In the rows, 100 means zero.
Known rows, with every step that occurs
E G A R B V: 89	88	108	105	108	104	109	90	88	117	128	123	109	99	99	99	123	94	105	76	114	118	88	89	149	108	108	82	128	120	120
V D: 110	114	113	49	107	96	92	97	103	79	55	98	100	85	100	109	118	107	88	107	45	103	113	100	55	108	101	99	102	92	83
A R B V D: 99	74	111	32	130	135	110	144	118	87	108	102	131	89	99	106	143	96	89	87	90	95	128	90	137	90	94	97	126	68	129
A R: 100	95	101	66	102	111	112	131	125	81	73	98	115	97	109	109	101	105	104	92	112	100	123	99	123	98	97	115	120	81	119
G K R B V F: 104	77	89	95	107	104	92	113	85	129	124	110	74	91	99	87	152	92	85	102	94	92	90	90	110	94	87	74	80	76	97
K G A R: 103	88	94	103	84	79	92	134	88	83	68	119	67	99	114	114	66	99	96	106	90	113	97	105	120	113	96	98	89	121	128
E R A G K: 97	115	65	115	80	51	119	136	78	95	104	93	102	112	99	93	81	94	115	92	124	103	82	139	94	97	116	100	51	131	75
A G K R B: 95	92	87	88	90	83	123	133	92	98	103	89	98	104	105	100	112	94	97	90	134	100	123	91	88	96	78	87	85	112	104
E G: 94	123	123	119	97	81	110	79	97	107	95	114	118	96	91	103	136	111	116	92	98	122	98	101	89	115	109	91	136	110	83
A R B G K: 92	85	81	85	98	131	106	94	120	89	124	84	134	106	100	100	100	98	103	93	145	93	126	79	127	82	95	129	104	77	110
D V B G K R: 109	115	99	111	106	113	75	98	133	128	81	90	94	103	93	95	80	96	98	104	90	96	69	108	57	115	82	102	109	97	71
G K R B: 102	88	84	104	95	92	100	94	95	100	109	108	91	98	103	86	134	95	91	99	118	81	99	94	103	96	95	86	87	87	84
B G A: 104	123	87	135	85	121	79	31	92	91	121	84	99	108	104	94	54	106	115	119	96	107	90	100	97	99	117	137	89	123	96
A G K R: 102	102	87	90	76	78	122	139	91	104	80	91	88	103	112	100	108	97	101	90	133	108	114	101	87	105	76	87	81	123	98
F V B G: 94	113	140	133	106	128	76	21	116	113	101	85	93	110	80	105	64	109	90	112	72	96	100	96	65	95	94	132	116	95	78
R A G K: 100	112	83	102	80	75	124	153	72	103	63	85	95	107	115	106	57	104	117	117	109	105	91	109	67	100	102	92	49	130	98
D V B: 109	116	133	86	140	114	79	145	150	120	68	108	91	96	92	117	94	104	100	118	48	98	86	114	57	119	94	100	136	94	91
E G A R B: 84	95	98	111	99	88	107	67	93	99	116	115	105	103	99	103	93	95	102	77	129	110	89	81	132	103	110	88	119	120	118
E R A G: 97	120	74	113	87	50	120	134	85	84	108	89	107	109	94	98	70	96	115	90	112	102	89	137	92	94	122	104	67	124	89
G A R: 101	90	86	85	98	109	96	100	104	84	84	105	76	103	118	107	59	96	97	101	103	98	94	92	136	101	106	112	97	115	129
R B: 96	98	123	94	136	110	101	99	115	81	128	105	117	97	92	109	128	107	101	115	83	85	132	92	91	86	120	109	130	77	112
G K R B V: 107	79	97	98	104	109	102	115	91	114	121	111	94	95	103	81	162	93	93	99	108	87	100	101	117	100	90	81	98	86	89
R B V F: 99	83	128	83	156	138	90	131	98	123	151	113	96	87	88	111	160	103	92	121	45	100	119	91	108	88	111	90	121	63	133
E R: 104	117	96	111	106	75	102	103	110	87	125	109	109	101	88	95	129	100	110	92	93	101	102	139	111	99	121	114	108	103	75
D V B G A R: 105	113	101	98	115	129	72	104	144	116	81	91	95	106	100	110	47	95	100	106	83	101	73	103	79	112	90	120	118	105	104
F V: 96	111	129	97	108	104	87	65	105	100	85	95	91	97	88	109	107	108	97	111	44	97	110	104	77	101	98	118	108	85	94

Rows
90	90	90	77	105	128	108	87	127	76	127	82	144	104	97	103	92	101	105	92	136	92	132	80	126	78	102	132	120	72	124 -> A R B G
96	80	95	99	95	82	91	127	90	81	93	120	74	99	110	113	72	97	91	105	95	104	104	96	127	103	99	94	93	110	136 -> K G A R B
109	98	86	106	81	86	100	101	94	103	81	105	86	97	109	86	130	98	97	101	113	92	90	105	98	108	87	87	82	95	74 -> G K R
94	82	86	85	113	112	96	97	107	77	112	107	88	105	111	108	65	93	92	100	105	86	106	84	141	89	113	110	101	102	141 -> G A R B
102	108	100	87	90	97	120	156	95	113	80	95	86	105	110	113	114	104	111	109	111	118	125	103	75	108	84	101	91	132	95 -> A G K
98	91	101	97	109	83	102	69	109	72	121	98	116	93	93	90	116	96	87	88	105	72	114	93	103	85	108	89	117	64	110 -> K R B
106	80	112	65	119	102	98	88	96	85	120	105	117	84	92	86	146	92	79	82	77	82	110	102	111	91	97	72	112	61	113 -> K R B V D
107	110	100	157	81	114	89	53	102	111	96	86	94	114	98	85	38	103	94	110	136	89	71	97	76	94	99	108	86	109	64 -> V B G K R A
105	116	60	136	56	95	97	45	78	98	104	72	114	107	105	76	65	101	114	104	135	96	75	104	81	96	97	117	55	104	68 -> B G K R A
98	117	95	99	90	72	125	143	80	86	64	79	107	103	109	112	48	107	117	113	93	105	100	109	66	97	110	98	67	119	115 -> R A G
100	105	78	102	73	53	121	100	79	74	71	79	108	99	107	92	47	97	100	83	118	87	88	108	81	93	99	79	68	100	114 -> K R A G
95	105	152	115	119	118	80	51	122	114	85	102	76	104	86	112	81	108	81	114	55	91	103	100	72	101	96	112	122	93	84 -> F V B
103	74	103	94	105	101	91	149	86	97	104	128	81	95	110	110	101	95	93	106	84	113	103	105	143	108	98	90	102	109	144 -> K G A R B V
95	109	87	136	65	55	114	76	67	119	80	107	105	100	100	83	116	97	109	80	135	109	61	98	91	115	97	65	83	115	65 -> E G K R A
120	101	135	50	125	131	94	143	96	114	82	112	105	80	100	101	170	105	96	108	27	115	109	121	99	114	95	90	124	90	97 -> B V D
90	101	97	127	84	69	111	69	82	117	112	113	112	99	92	87	150	96	102	78	139	106	87	88	105	109	96	69	111	105	71 -> E G K R B
99	111	74	116	76	126	88	43	100	83	113	79	110	107	107	97	39	100	111	100	121	105	96	90	125	94	107	140	89	116	110 -> B G A R
97	108	93	131	71	65	113	74	81	121	90	115	103	97	97	86	142	100	106	77	133	114	77	97	98	118	91	71	104	114	65 -> E G K R
102	104	112	136	101	139	81	49	121	100	105	93	86	114	102	102	24	103	92	107	126	97	93	89	108	95	103	129	116	119	97 -> V B G A R
113	96	127	82	136	138	86	156	89	146	109	111	77	80	96	111	157	108	100	123	30	121	98	108	107	104	99	86	114	79	121 -> B V F
95	104	95	121	106	126	94	66	104	96	148	89	123	107	91	96	118	104	109	118	113	93	121	84	88	86	110	126	102	89	85 -> R B G K
